What can hang from each mark
fode: meni zevip
zapa: zevip
virog: gifeb meni
zevip: fode gifeb virog
meni: fode gifeb virog
gifeb: fode virog zapa zevip

Every row comes from one small tree of marks. Brackets hold a mark, then the marks that hang from it, in alphabetical order. Every link used is in the known rows. Which tree was each row made from?
In the rows, 128 means zero.
Known rows
(virog meni): [143 128 125 136 123 130 135 131 121 118 129 133 171 127 146 126 130 132
 126 124 134 135 122 127 147 129 124 130 119 121 131 132 112 127 123 125
 125 132 120 130 125 124 134 119 120 143 129 119 129 120 126 127 113 131
 119]
(fode meni (zevip gifeb)): [117 127 131 149 124 115 145 121 134 150 125 144 133  98 119 120 103 136
 112 134 117 128 146  90 145  90 137 120 119 135 118 139 122 114 112 133
 120 130 140 139 109 116 139 154 133 136 130 141 145 141 139 123 134 103
 139]
(zevip fode (gifeb virog)): [118 122 147 151 101 137 174 141 144 119 134 148 112 111 166 125  97 125
 111 131 116 146 128  97 114 128 150 109 139 126 119 135 142 132 133 130
 121 125 143 138 122 129 115 148 126 135 150 116 121 138 116 123 141 122
 141]
(meni (gifeb virog)): [141 137 136 107 135 157 129 123 133 127 113 149 122 118 179 138 120 107
 126 130 119 126 123 149 122 120 143 132 123 118 126 141 122 122 139 130
 132 132 156 126 145 128 151 122 126 115 131 113  48 131 127 139 128 129
 127]
(virog gifeb): [129 131 142 110 136 112 128 125 111 129 121 125 140 135 155 129 123 139
 116 126 146 140 127 153 126 142 121 132 135 121 116 129 118 137 132 123
 135 129 139 126 122 122 113 107 125 113 130 125 124 136 131 125 129 134
 118]
(gifeb zapa (zevip fode)): [ 86 129 137 148 108 114 131 145 102  98 140  83 182 133 122 138 123 155
 143 148 112 148  89 108 112 131 100 133 134 141 146 104 143 154 128 132
 122 110 143 130 128 128 113 122 121 119 164 122  98 128 127 131 147 111
 111]
(meni gifeb): [128 129 136 117 131 143 128 122 127 135 112 137 122 135 141 140 131 127
 123 129 131 125 129 150 124 126 115 131 110 126 127 130 116 118 132 123
 132 129 143 124 125 124 125 123 131 109 126 126  70 135 134 128 135 121
 124]
(fode (meni (gifeb virog zapa zevip))): [121 140 128 112 133 136 109 127 111 116 110 121 163 101 168 135 111 146
 149 147 104 108  93 132 111 118 113 142 126 130 136 128 117 140 152 137
 139 124 170 127 149 129 174 122 113 105 148 119  24 113 136 147 131 120
 125]
(fode meni (zevip gifeb virog)): [131 135 132 153 128 114 140 104 151 142 132 164 132  92 129 118  94 132
 104 131 116 130 155  85 141  88 157 113 141 143 146 136 132 114 114 134
 122 145 142 131 112 117 161 157 130 146 118 131 162 128 141 120 131 110
 164]
(zevip (fode (meni gifeb))): [116 128 138 132 110 137 156 141 139 145 111 146  96 131 144 145 115 138
 119 128 128  90 131 136 121 121 111 123  97 122 141 137 114 124 142 125
 116 126 142 148  98 126 129 128 126 119 131 138  47 134 135 126 127 105
 124]
(gifeb (fode meni) virog zapa zevip): [101 139 126 132 134 109 113 146 110 109 132  97 166  95 177 121 112 157
 165 151  98 111 115 101 119 100 115 131 130 141 145 142 130 169 149 142
 132 129 156 131 145 140 163 132 105 114 165 109  87 103 126 153 130 135
 124]
(fode (meni (gifeb zapa) virog) zevip): [142 133 124 102 131 141 101 138 142 142 131 131 158 122  97 136 126 114
 139 133 106 118 115 141 138  84 113 136 131 137 121 117 114 119 124 136
 118 136 169 143 129 127 146 129 136 101 127 133   4 124 158 145 127 103
 110]
(meni (gifeb (fode zevip) zapa) virog): [117 135 143 110 133 140 104 154 127 135 140 109 185 129 127 141 133 107
 150 138 100 149 137 144 137  81 111 130 138 146 125 128 128 139 114 134
 111 140 165 133 135 124 120 131 138 101 144 112  22 128 143 149 146 115
 101]
(gifeb zapa): [121 121 115 131 130 125 107 131 118 108 132  99 166 136 110 131 125 128
 140 135 127 138 107 131 124 138 130 127 154 133 130 109 140 138 130 128
 134 116 136 125 132 129 125 124 124 118 143 120 120 125 134 135 136 132
 125]
(gifeb (fode meni) virog zevip): [110 144 141 128 130 110 141 143 119 129 128 127 132  88 190 123 116 154
 150 143  98 105 141  98 122  95 117 135 107 136 140 164 117 158 147 138
 129 141 147 135 138 137 168 137 110 123 155 118  99 107 120 145 115 131
 129]
(meni fode (gifeb virog zapa)): [133 132 136 110 138 152 112 111 127 105 113 122 136 125 146 138 123 104
 145 137 115 131  91 145 117 115 137 123 118 112 134 116 127 113 145 125
 145 113 163 121 140 129 154 131 123 101 151  97  67 131 122 147 138 134
 129]
(meni (gifeb (zevip fode))): [ 94 140 153 127 111 133 152 137 111 128 123 119 143 132 151 148 125 144
 128 139 118 138 112 132 109 124  98 138 101 131 144 126 120 135 131 128
 120 125 150 133 120 117 119 121 131 115 154 126  45 138 127 126 147  97
 109]
(gifeb fode virog (zapa zevip)): [107 130 128 137 130 117 108 138 126 115 140  93 176 115 173 133 116 118
 166 151  99 131 122 107 134 111 154 130 157 136 139 129 157 167 146 139
 130 121 134 121 158 139 144 113 111 153 151 110 145 101 127 145 136 147
 117]
(fode zevip): [118 143 130 134 130 129 126 121 124 136 129 125 145 121 120 128 131 116
 128 134 116 148 136 114 149  96 142 137 121 136 129 131 130 123 104 131
 112 134 126 132 130 118 141 131 138 129 133 136 127 140 134 130 138 111
 119]
(zapa (zevip fode gifeb)): [ 94 113 148 165  96 118 162 130 143 132 136 126 139 119 134 133 108 132
 120 138 122 136 136  95 122 137 130 117 144 131 124 119 150 134 136 127
 122 122 125 130 117 128 103 134 125 168 141 137 171 131 127 111 143 112
 125]
(zevip fode): [110 129 136 142 105 130 157 142 132 124 136 131 116 142 133 132 122 132
 121 127 128 129 125 122 121 128 128 121 124 126 140 125 134 137 126 127
 112 122 123 142 113 127 108 128 128 130 144 132 116 136 123 122 135 117
 121]
(gifeb fode zapa (zevip virog)): [ 96 139 137 141 139  99 105 132 105 105 153  95 198 113 152 131 115 152
 151 147 105 146 123 106 117 118 118 125 159 158 174 122 142 162 131 135
 138 137 151 109 143 130 142 133 114 124 154 103 133 101 128 141 137 136
 145]
(zevip (fode meni) virog): [128 134 134 144 112 120 150 130 159 130 139 159  97 126 142 129 103 136
 114 118 127  99 135 104 122 119 142 114 131 136 171 131 134 132 138 129
 117 143 134 143 106 133 141 135 121 144 122 132 120 111 128 123 120 114
 153]
(zevip virog): [142 136 128 131 133 125 122 114 138 124 139 145 131 126 139 126 121 124
 119 124 128 130 137 121 127 126 155 123 145 135 160 128 138 128 127 127
 133 142 135 122 130 131 146 130 121 136 118 116 143 110 126 124 122 130
 154]
(gifeb fode zapa zevip): [ 83 130 136 138 131 100 108 145  96 106 140  78 197 116 141 130 125 157
 161 149 106 147 118 111 119 119  99 134 139 149 143 128 136 162 129 131
 135 124 144 117 138 130 122 132 117 119 165 109 119 117 129 143 145 131
 114]
(fode (zevip (gifeb zapa))): [107 119 125 151 128 124 117 121 117 124 133 100 186 115 107 124 109 128
 125 145 112 169 124 100 138 111 138 121 152 144 115 109 141 124 105 132
 128 115 149 123 124 115 120 150 136 127 144 120 153 148 136 130 154 118
 130]

Which tree is each row?
[112 121 144 146 126 125 155 138 134 126 133 137 125  98 183 119 100 122
 126 134 111 144 156 104 121 113 147 105 140 130 119 157 135 148 133 134
 134 138 146 126 131 131 124 155 119 128 150  99 141 128 117 132 138 144
 143] => (zevip (gifeb fode virog))
[142 126 147  94 136 121 109 127 130 111 137 114 153 133 109 125 129 119
 135 118 132 142  98 163 120 127  98 121 137 120 114  99 118 125 145 123
 150 129 165 127 133 136 105 118 125  95 140 110  97 125 132 143 127 135
 112] => (meni fode (virog (gifeb zapa)))
[112 138 160 104 131 131 126 149 121 138 139 126 157 109 152 138 137 132
 144 137 104 132 138 146 112 101  79 138 111 145 135 145 108 149 136 131
 129 158 163 129 142 132 121 128 128 109 143 112  21 111 126 143 135 117
 102] => (meni (gifeb fode zevip) virog)
[123 137 148 151 135 118 142  86 147 131 135 154 133 100 115 122 114 116
 111 129 114 164 148  91 140  87 159 109 129 134 148 120 136 100 108 126
 136 142 147 118 118 117 149 166 137 142 133 109 192 137 120 123 143 117
 163] => (meni (fode (zevip gifeb virog)))
[108 127 136 122 104 118 129 158 133 119 152 109 157 115 109 131 122 153
 145 134 105 109  94 117 106 117  82 133 135 146 139 111 128 148 143 139
 119 129 154 152 129 139 121 129 121 115 155 132  43 108 139 143 119 105
 109] => (gifeb zapa (zevip (fode (meni virog))))
[145 144 128 131 138 141 103 112 114 111 129 127 229 129 152 140 116 115
 125 130 123 164 113 130 153 102 149 137 141 134 157 114 124 120 110 126
 119 133 146 116 129 111 161 119 129 131 129 107  75 123 142 133 130 122
 130] => (fode (zevip (virog (meni (gifeb zapa)))))
[110 127 125 150 135  95 104 127 147 128 147 112 167 111 149 132 107 140
 154 139 112  96 140  97 132 108 146 120 161 146 170 126 151 152 148 135
 133 141 133 122 128 139 160 123 105 167 131 124 166  78 139 138 126 137
 146] => (gifeb (fode meni) (zapa (zevip virog)))
[102 132 140 135 108 131 136 146  94 102 125 100 222 135 155 149 118 153
 137 142 121 153  85 137 119 136  83 139 111 131 145 108 118 144 131 123
 124 116 148 128 122 116 124 112 122 115 160 110  37 131 132 129 135 113
  96] => (virog (meni (gifeb zapa (zevip fode))))
[105 143 148 131 106 127 157 143 120 108 132 130 134 109 176 131 121 140
 137 139 105 144 108 104 109 120 127 138 117 130 145 137 136 153 136 136
 118 128 141 137 144 130 142 126 121 126 157 123  86 125 115 134 134 111
 117] => (gifeb virog (zevip fode))
[154 127 135  95 130 147 128 138 157 151 122 159 107 115 120 130 127 116
 121 118 122  91 131 155 120 108 101 128 110 128 117 137 101 115 147 130
 128 146 158 141 124 135 133 128 125 108 115 136  16 115 147 142 115 114
 121] => (fode (meni gifeb virog))
[156 142 136 124 126 143 145 118 128 102 125 147 143 106 159 123 129 109
 138 122 120 138 109 117 144 111 134 126  97 100 134 136 111 113 136 126
 136 135 134 130 137 132 165 129 119 134 140 105 133 120 107 135 104 138
 128] => (gifeb (virog (meni fode)))
[116 136 134 109 133 139 104 125 102 104 119 106 180 115 170 137 121 134
 147 151 104 143  92 143 111 125 122 145 136 133 132 121 130 143 141 138
 138 125 168 114 159 124 154 120 120 101 151 104  31 122 130 143 144 127
 117] => (meni (gifeb virog zapa zevip))
[117 129 135 146 127 132 126 108 130 111 128 116 156  99 123 121 108 111
 136 145 100 171 111  93 135  88 160 115 139 121 121 112 141 113 116 129
 138 117 159 120 137 121 153 160 133 118 155 105 152 148 120 140 147 122
 139] => (meni (fode (zevip (gifeb virog zapa))))
[126 120 139 130 122 132 120 115 141 124 146 117 169 110  76 119 123 107
 131 136 103 169 119 113 137  90 119 113 139 135 107 102 133 106 114 127
 133 129 163 129 127 125 118 160 141 113 146 116 127 140 132 138 144 114
 124] => (meni (fode (zevip (gifeb zapa))) virog)
[113 119 140 153 120 108 149 132 151 140 132 142 124  77 185 123  94 134
 140 139 105  99 158  89 129 100 145 113 136 134 123 159 138 146 150 139
 133 141 140 129 131 140 148 139 108 173 141 126 169 103 125 131 128 134
 139] => (zapa (zevip (gifeb (fode meni) virog)))
[149 121 129  93 133 112 108 145 137 133 135 122 156 122 123 123 116 144
 127 122 131 110 106 157 119 129  94 127 159 126 111 116 113 139 147 131
 137 133 162 139 130 140 114 114 113 101 130 129  68 114 152 142 112 133
 116] => (fode (meni (virog (gifeb zapa))))
[ 94 141 165 126 115 100 156 137  99 119 126 114 158 125 168 139 120 162
 120 135 129 153 110 134 113 143  92 138 117 131 133 123 123 152 131 126
 126 127 142 134 122 115 101 106 125 113 156 128 102 143 126 121 141 113
 108] => (virog (gifeb (zevip fode)))
[131 123 141 153 120 128 164 141 126 113 135 146 171  90 201 118 101 127
 128 130 120 154 146 103 135 110 138 110 125 121 122 158 119 147 133 127
 130 140 135 125 129 126 133 148 114 143 147  94 143 123 113 132 128 144
 136] => (zevip (gifeb fode (virog meni)))
[111 138 134 144 128 116 122 151  87  89 142  97 226 106 193 128 118 145
 162 145 105 155 106 106 133 112 109 138 135 133 142 139 123 169 136 135
 131 127 145 121 150 131 154 121 105 129 167  92  96 104 117 148 127 145
 115] => (gifeb fode (virog meni) zapa zevip)
[140 145 146 113 125 137 127 122 145 135 140 139 127 117  88 124 146 100
 135 124 109 145 125 124 145  75 124 129 103 125 123 122 116 101 115 129
 122 144 142 138 136 129 139 140 144 118 134 129 112 133 128 140 127 109
 115] => (meni (fode zevip) virog)
[131 134 131 142 123 129 149 121 143 140 122 157 118  84 155 115  98 125
 115 139 104 128 144  91 140  84 157 122 125 129 114 148 126 120 120 138
 119 134 150 139 128 121 162 157 127 134 132 135 129 138 130 132 124 111
 145] => (fode meni (zevip (gifeb virog)))
[ 99 137 132 144 138  90 110 128 117 119 142 106 178 105 151 129 109 169
 152 144 104 116 128  93 121 106 116 122 150 151 172 132 135 162 140 136
 139 140 150 121 130 136 155 140 106 127 150 112 120  95 134 144 128 131
 147] => (gifeb (fode meni) zapa (zevip virog))
[132 121 125 131 124 134 105 124 112 117 121 104 225 132 148 149 127 126
 142 140 129 135 103 144 142 130 116 143 134 127 129 103 127 124 138 125
 133 120 137 116 135 125 138  93 117 153 131 122  94 107 144 133 129 129
 103] => (virog (meni (gifeb (zapa zevip))))
